What can hang from each mark
K905: K104 K486 K692 K904
K104: K11 K107 K486 K692
K107: K486 K905
K11: K104
K904: K905
K486: K107 K904 K905
K692: K104 K486 K904 K905

Known rows, with every way that one mark hangs from another
[K104 K11 K692]: [ 3.353 -2.194 -1.989 -2.726 -2.315  1.532 -0.359  0.385  0.266 -5.329
 -0.701 -1.980  1.919 -0.542  5.404 -0.926 -2.282 -1.285 -1.900  2.217
 -1.105 -1.970  2.043  1.135  0.492]
[K107 [K905 [K104 K11] K486 K692 K904]]: [-2.091 -2.482  0.969 -5.258 -2.858  2.551 -1.081  2.868  1.005 -5.126
 -0.359  1.374 -1.290 -3.191 -5.694 -5.273 -1.534  0.585 -1.525  1.880
 -0.380 -2.007 -2.223  3.364  4.769]
[K104 [K107 K486 K905]]: [ 0.599 -3.050 -1.170 -1.333 -1.263  3.477 -3.500 -2.426 -0.394 -1.614
  0.472  1.405 -0.519 -4.866  4.895 -3.569 -2.040 -2.208 -1.839  4.305
  3.736 -2.357 -0.470  2.152  2.474]
[K104 K11 K107 K486 K692]: [ 2.655 -2.188 -3.277 -2.510 -5.525  3.977  0.422 -0.404  0.242 -3.873
 -0.730 -1.383  4.036 -0.479  8.634  0.047 -1.541 -2.591 -2.741  4.356
  1.259 -4.342 -0.366 -0.479  3.458]
[K104 K11 K486]: [ 3.501 -3.391 -1.494 -2.327 -3.676  2.081 -1.786 -0.599 -0.180 -4.356
 -0.355 -2.382 -0.541 -1.497  5.627 -1.671 -3.127 -2.650 -2.587  2.070
  0.303 -2.023 -1.723  0.985  1.605]
[K904 [K905 K104 [K486 K107]]]: [-1.877 -3.057 -3.289 -2.329 -4.293  2.587  0.138 -1.152  0.975 -3.411
  0.445  0.588  2.764 -5.119 -0.998 -2.777 -0.364 -1.631  0.551  1.449
 -0.715 -2.337 -3.597  3.440  0.707]
[K11 [K104 [K107 [K905 K904]] K486 K692]]: [-2.244 -5.592 -1.082 -2.678 -2.804  4.236  0.913  0.099 -0.182 -0.040
 -0.641  0.385  3.144 -1.494  4.868 -0.675 -2.514 -1.948  0.748  1.859
  0.783 -3.311 -0.279  0.912  4.052]
[K107 [K486 K904] K905]: [ 1.145 -3.163  1.035  1.418 -0.241  4.506 -6.055 -3.644 -1.339 -2.228
  0.109  1.528 -2.656 -3.189  3.323 -5.234 -1.949 -3.969 -2.267  2.237
  2.413 -1.089  0.951  2.697  0.668]
[K486 K107 K904 [K905 K692]]: [ 2.273  3.325 -1.831  1.439 -1.743  4.247 -0.706  0.049 -1.736 -3.364
 -0.529  2.164  2.265 -3.945  0.722 -2.836  1.625 -4.283  1.182  0.351
 -0.448 -1.782  0.957  6.105 -2.182]
[K486 K904 [K905 [K104 K11 K107]]]: [ 4.682  1.557 -1.292  0.161 -3.010  2.644 -2.572  1.332 -3.035 -2.684
 -0.520  1.086  0.810 -0.977  0.138 -1.176 -0.951 -4.205 -0.567  3.219
 -0.572 -1.734  0.130  4.798  0.060]
[K486 K904 [K905 K692]]: [ 1.340  2.000 -0.512 -0.056 -1.392  1.849 -2.751 -0.067 -2.740 -3.172
 -1.412  1.403 -0.974 -1.704 -1.215 -2.639 -0.163 -3.388  0.720  1.307
 -1.064 -1.276  1.057  4.996 -1.591]
[K692 [K905 K104]]: [ 0.081 -1.512 -2.106 -2.794  1.248  2.048  1.218 -0.844 -1.679  0.143
 -1.960 -1.680  0.082 -2.010  0.423 -2.020 -2.561 -1.496 -2.130  1.968
 -0.348 -1.873 -0.653  1.464  1.324]
[K107 [K486 K904] [K905 [K692 K104]]]: [-0.625 -3.594  1.383  0.192  1.641  5.013 -3.673 -1.487 -0.749 -1.560
 -0.357  1.070 -3.135 -2.368  1.138 -6.254 -0.018 -3.272 -2.965  1.776
  2.051 -1.967  1.125  2.602  0.580]
[K692 K104]: [-0.369 -4.507 -1.302 -2.609  1.359  0.802  1.502  0.306 -2.337 -0.207
 -0.871 -2.051 -1.053 -1.350  2.799 -2.740 -1.276 -0.158 -1.431  1.567
  0.236 -0.734 -0.807  2.710 -0.178]
[K486 K107 [K905 K104]]: [ 2.552  0.584 -3.518 -0.638 -1.953  2.505  1.450  1.068 -1.135 -1.864
 -0.012  1.197  3.099 -6.410  1.202 -1.566 -0.788 -2.922  0.120  0.657
 -0.052 -1.800  0.265  5.362 -1.167]
[K107 K486 [K905 K904]]: [-1.834 -3.875  1.208 -1.808 -0.668  3.210 -4.495 -2.361  0.102 -2.345
 -0.088  2.066 -2.763 -4.462  2.090 -5.254 -3.062 -1.354 -1.902  1.791
  3.413 -0.082 -0.038  2.447  3.173]
[K905 K104 K486 K692 K904]: [-6.085 -2.456  1.034 -6.896 -4.009  1.042  2.525  3.074 -0.404 -4.704
 -1.346  0.943  1.219 -1.244 -8.154 -4.280 -1.707  3.064  0.339  2.405
 -0.658 -3.042 -6.374  3.960  3.886]
[K11 [K104 K107 K692]]: [-0.348 -5.035 -1.749 -2.987 -1.219  2.287  1.806  0.602 -0.868 -0.999
 -0.264 -1.023  4.107 -0.777  4.676  0.273 -2.703 -0.993  1.788  2.648
 -0.714 -3.428 -0.209  1.864  0.612]
[K107 [K486 [K905 [K104 K11] K692 K904]]]: [ 0.095 -1.428  0.413 -3.233 -1.751  2.318 -2.270  1.239  0.553 -4.334
 -0.359  1.065 -1.049 -3.401 -1.248 -3.644 -2.622 -1.857 -2.056  2.148
  1.382 -1.893 -0.831  3.151  0.884]
[K904 [K905 [K104 K11 K692] [K486 K107]]]: [-0.051 -2.738 -3.716 -2.410 -5.024  3.685  0.340 -0.191  2.268 -5.126
  0.409  0.007  4.228 -3.933  0.773 -2.147 -0.003 -2.217 -0.710  1.681
 -1.487 -3.047 -1.488  2.164  0.974]
[K486 K904]: [ 1.206 -1.294  0.014  0.131 -1.597  1.455 -2.146 -1.734 -3.537 -2.508
 -0.984 -0.136 -0.114  0.296  2.021 -2.273 -1.678 -2.039  0.515  2.033
 -0.416 -0.548 -1.295  4.032 -0.458]
[K692 [K486 [K107 [K905 K104]]] K904]: [ 0.143 -1.525 -2.485  0.937  0.655  3.461 -0.324 -1.968 -0.079  0.151
 -0.503 -0.584 -0.515 -3.355  5.731 -5.574 -0.222 -3.970 -2.037  1.038
  0.907 -1.456 -2.377  1.977  3.323]
[K486 K107 K905]: [ 2.826  1.133 -3.529 -0.111 -1.589  2.714 -0.241 -0.576 -0.985 -2.491
  0.043  1.113  2.083 -6.803  3.628 -1.942 -0.494 -3.124  0.528  0.451
  0.444 -1.093  1.188  4.954 -1.710]
[K107 [K905 [K104 K11] [K486 K904] K692]]: [ 0.761 -2.110  0.526 -2.454 -2.397  3.643 -2.428  1.693 -0.130 -5.006
 -0.168  0.733 -1.143 -2.283 -4.259 -5.208 -0.612 -1.759 -1.921  2.277
 -1.230 -3.068 -1.213  3.441  2.312]
[K486 K107 [K905 [K104 K11 K692] K904]]: [ 1.968  1.452 -2.660 -1.800 -3.528  3.507  2.141  2.752  0.191 -3.661
 -0.429  1.699  4.536 -4.348  1.190 -1.224 -0.564 -2.129 -0.348  0.421
 -0.192 -1.327  1.265  4.553  1.213]
[K107 K486 [K905 [K104 K11] K692 K904]]: [-0.922 -3.428  1.824 -3.674 -1.079  3.405 -2.714  1.609  1.894 -4.238
  0.055  1.649 -2.156 -3.458 -2.036 -5.437 -2.509 -1.269 -2.987  1.888
  2.074 -1.641 -0.550  2.638  3.881]
[K904 [K905 [K692 [K104 K107] K486]]]: [-2.641 -3.275 -2.775 -2.822 -0.057  1.244 -0.445 -0.469  1.065 -0.980
 -0.892 -0.483 -1.032 -2.369  1.574 -3.526  0.979 -2.552 -1.077  2.089
  0.493 -1.952 -2.258  1.935  1.636]

Rows
[ 2.382 -1.134 -3.083 -0.035 -6.549  5.307 -1.771 -1.904  0.154 -3.800
 -0.752 -0.116  3.927  0.961  7.989 -0.049  0.207 -4.913 -1.870  3.811
  0.591 -3.606  0.041  0.040  3.085]
[K104 K11 K107 [K486 [K904 K905]] K692]
[-0.598 -0.501 -1.105 -1.221 -0.049  4.329 -1.815 -3.401 -2.559 -1.662
 -1.848 -1.133 -0.589 -1.136  0.339 -3.928 -1.059 -1.987 -1.610  2.716
 -0.483 -2.394 -1.731  1.280  0.813]
[K692 [K905 [K486 K904]]]
[ 3.223 -0.919 -2.968  0.399 -0.781  4.519 -0.960 -1.186  1.661 -3.449
 -0.534 -1.664  1.169 -1.473  9.146 -4.039 -0.012 -4.225 -3.351  1.493
 -0.176 -2.117  1.662  0.042  2.911]
[K104 K11 [K692 [K486 [K107 K905]] K904]]
[-1.132 -1.613 -3.769  0.691 -0.878  2.703 -0.119 -2.593  1.035 -0.224
 -0.400 -0.720  0.574 -2.827  5.323 -4.349  0.397 -4.493 -0.899  0.842
  0.104 -1.309 -3.629  1.853  2.494]
[K692 [K486 K107] [K904 [K905 K104]]]
[-2.429 -0.686 -1.867 -2.989 -0.279  2.671  1.578 -1.598 -1.013 -1.185
 -2.726 -0.534  1.976 -0.587  3.148 -1.555 -1.718 -0.340 -1.224  1.562
  0.094 -1.349  1.587  0.485  2.598]
[K104 [K692 [K905 K904]]]
[-0.487 -5.910 -0.463 -0.572 -2.220  2.995 -1.590 -1.583 -1.119 -0.749
 -0.209 -1.066  0.743 -0.373  3.276 -0.965 -2.673 -3.969  1.725  0.360
 -1.358 -1.909 -2.082  2.200 -0.050]
[K11 [K104 [K486 [K904 K905]]]]
[ 0.037 -0.610 -0.953 -0.642 -0.255  2.600  0.027 -0.123 -0.677 -3.002
 -1.074 -0.324  0.737 -1.419  1.606 -4.420  0.417 -2.790 -0.785  1.496
  0.082 -2.881 -3.144  3.676  0.475]
[K905 [K692 [K486 K107 K904]]]
[-0.055  0.268 -2.989 -0.048  0.095  4.756  0.007 -2.832 -2.015  0.563
 -2.710 -0.741  2.679  0.938  6.420 -2.155  0.236 -3.707 -2.902  4.493
  1.241 -4.051 -0.234 -0.263  3.252]
[K104 K107 [K692 [K486 K904] K905]]
[-0.134 -2.456 -0.023 -0.613 -1.959  3.352 -4.231 -2.294 -1.907 -3.079
 -0.332  1.087 -1.828 -3.363 -0.210 -5.054 -1.200 -1.854 -0.871  2.224
  0.119 -1.452 -0.659  3.283  1.640]
[K107 [K905 [K486 K904]]]
[-2.740 -3.405 -2.675 -0.579  0.204  3.680 -0.590 -3.195 -0.151  1.097
  0.005 -0.620 -1.125 -1.480  6.634 -3.857  0.866 -2.735 -1.214  2.829
  2.184 -0.871 -1.421  0.722  1.845]
[K692 [K104 [K107 K486]] [K904 K905]]
[ 0.049 -1.501 -3.396 -1.233 -3.993  2.707 -0.042 -1.816 -1.231 -1.936
 -1.951 -0.179  2.148 -2.923  5.562 -0.593 -1.832 -3.148 -1.601  1.498
  0.168 -3.042  1.896  0.737  0.816]
[K104 [K486 K905] K692]
[ 2.583 -4.478 -1.034 -1.868  0.875  4.184 -1.717  0.348 -0.169 -1.330
  0.607 -0.976 -1.675 -2.609  5.404 -3.982 -0.697 -2.334 -3.985  3.661
  2.601 -1.898  0.427  1.490  1.812]
[K692 [K104 K11 [K107 K486 K905]]]
[ 4.013 -0.553 -2.048 -2.367 -1.853  0.525 -1.496  1.871 -1.141 -3.259
 -0.457 -0.255 -0.503 -3.609 -0.146 -1.311 -2.673 -2.652 -1.266  1.803
 -1.100 -1.241  0.889  3.921 -0.487]
[K486 [K905 [K104 K11]]]
[ 0.052 -2.976 -2.125 -3.384 -1.731  0.409 -1.310  1.170  2.335 -3.887
 -0.493 -0.919 -0.822 -2.080 -0.950 -3.048 -0.824 -3.065 -1.631  1.552
 -1.273 -2.110 -2.415  2.213  1.660]
[K904 [K905 [K104 K11] [K692 K486]]]
[-0.446 -2.558 -0.493 -4.587 -5.483  2.032  1.553  2.501 -0.681 -2.768
 -0.688  0.176  2.118 -0.089  0.815 -1.071 -2.955 -0.260 -1.365  3.481
  1.546 -2.053 -5.030  2.457  5.865]
[K905 [K104 K11 K107 K486] K904]
[-2.330 -1.878 -0.801 -3.495 -3.367  2.734 -1.861 -0.814 -1.147 -2.328
 -0.253  2.181  0.179 -3.869  0.542 -3.748 -1.391  0.364 -0.011  3.969
  2.349 -1.687 -2.638  3.161  4.851]
[K104 [K107 [K905 K486 K904]]]
[-1.291 -1.991 -1.791 -2.112  1.216  1.958 -0.028  0.856 -2.221  1.742
 -1.613 -0.104 -1.831 -1.658  2.919 -3.921  0.026 -2.138 -2.677  3.118
  2.222 -1.367 -2.484  2.513  3.234]
[K692 [K104 K107] [K486 [K905 K904]]]
[-0.684 -0.420 -2.276 -1.662 -2.855  2.140 -0.897 -1.512 -0.887 -1.997
 -1.508 -0.201 -1.120 -3.193  3.059 -2.497 -1.327 -3.203 -0.806  1.130
  0.260 -2.185 -0.727  1.823  1.065]
[K104 [K486 [K905 [K692 K904]]]]
[-0.386 -2.544 -1.510 -3.879 -1.204  4.388  2.492  2.102  0.900 -5.147
  0.286 -1.548  1.689 -3.368 -0.508 -5.122  1.459  0.067 -1.712  1.811
 -0.638 -3.969 -3.128  2.991  0.019]
[K905 [K486 K107] [K692 [K104 K11]]]
[-1.206 -3.867 -1.430 -2.695 -0.874  2.544  0.530  0.944 -0.639 -0.127
 -0.972 -0.091  2.722 -0.883  3.843 -0.958 -2.238 -2.135  0.953  2.465
 -0.071 -3.084 -0.857  1.826  2.236]
[K11 [K104 K107 [K692 [K486 [K905 K904]]]]]
[-1.456 -2.642 -0.965 -4.307 -1.934  1.713  1.715  1.776 -0.091 -2.698
 -0.359  0.350  1.976 -2.326 -1.237 -2.511 -1.760 -0.285 -1.141  4.113
  1.519 -4.389 -3.656  3.094  1.720]
[K905 [K104 [K107 K486]] K692]
[ 4.298  0.027 -2.090  0.656 -4.794  4.618 -2.514 -0.906 -1.141 -4.278
 -1.482 -0.615  1.684  0.050  6.198 -0.834 -0.995 -5.356 -2.641  1.858
 -0.858 -2.765  2.697  0.918  0.643]
[K104 K11 [K486 K904 K905] K692]
[ 1.330 -1.701  0.385 -3.338 -2.138  4.035 -3.720  0.660  1.765 -4.838
  0.610  1.486 -1.053 -3.236  2.693 -4.272 -1.539 -1.669 -2.498  4.061
  3.238 -2.140 -0.581  2.110  4.245]
[K104 K11 [K107 K486 [K905 K692 K904]]]
[-2.902 -1.785 -2.934 -2.931 -3.677  2.762 -0.574 -1.483  2.068 -4.961
  0.206  0.837  1.801 -5.460 -0.836 -3.710  0.900 -1.434  1.054  1.089
 -0.578 -2.555 -2.793  3.229  0.119]
[K904 [K905 [K486 K107] K692]]
[ 1.824 -1.626 -0.069 -3.158 -2.505  2.998 -0.089  2.616  0.109 -4.599
  0.081 -0.107  1.626 -0.295 -0.815 -2.695 -1.236 -1.833 -2.079  4.335
  0.739 -4.267 -3.005  3.089  1.648]
[K905 [K104 K11 [K107 [K486 K904]]] K692]
[-0.854 -5.278 -1.128 -0.792 -1.771  4.398 -1.226 -1.579 -0.070 -1.166
  0.189  0.135  3.638 -0.507  5.192 -0.696 -1.776 -3.404  1.349  2.847
  0.210 -3.461 -0.123  1.490  0.096]
[K11 [K104 [K107 [K486 [K904 K905]]] K692]]
[ 1.900 -2.103 -1.522  0.081 -1.839  2.118 -3.365 -0.983 -0.922 -1.931
 -0.708 -0.581 -0.503  0.341  2.798 -3.151 -0.643 -4.681 -1.975  3.312
  0.153 -1.944 -3.617  2.358  2.306]
[K692 [K486 [K904 [K905 [K104 K11 K107]]]]]
[ 3.296 -1.228 -2.893 -2.966 -3.522  2.451  0.200  0.629  0.103 -4.616
 -0.374 -1.020  3.654 -0.615  6.674 -0.121 -1.418 -1.273 -1.590  4.423
  0.452 -3.189  1.013  1.101  2.069]
[K104 K11 K107 K692]
[ 0.859 -2.209 -3.456 -0.963 -4.777  3.770 -1.147 -2.685  1.786 -3.914
 -1.032 -1.880  1.400 -0.095  8.841 -1.360 -0.980 -4.111 -2.147  1.396
 -0.732 -2.048  1.113 -1.487  2.781]
[K104 K11 K486 [K692 [K904 K905]]]
[-1.189 -3.692 -2.198 -0.421 -2.002  3.793  0.400 -1.545 -2.405  0.998
 -0.929 -0.542  0.512 -0.130  4.847 -2.004  0.719 -3.058 -1.363  2.787
  1.527 -2.079 -2.470  1.855  1.868]
[K692 [K104 K107 [K486 [K904 K905]]]]
[ 3.253 -0.682 -4.128 -0.722 -2.458  6.782  1.768 -1.662  1.332 -3.032
 -1.355 -2.305  4.335 -2.204  9.097 -1.156 -0.472 -4.373 -3.980  1.254
  0.264 -3.935  1.841 -1.247  1.931]
[K104 K11 [K486 K107] [K692 K905]]
[-3.139 -3.248 -3.634 -0.802 -1.708  3.614  0.890 -2.921 -0.684  1.917
 -0.769 -1.093 -0.466 -0.906  7.186 -2.683  1.129 -3.111 -0.958  2.214
  1.432 -1.219 -2.301  0.219  3.266]
[K692 [K104 K107 K486] [K904 K905]]
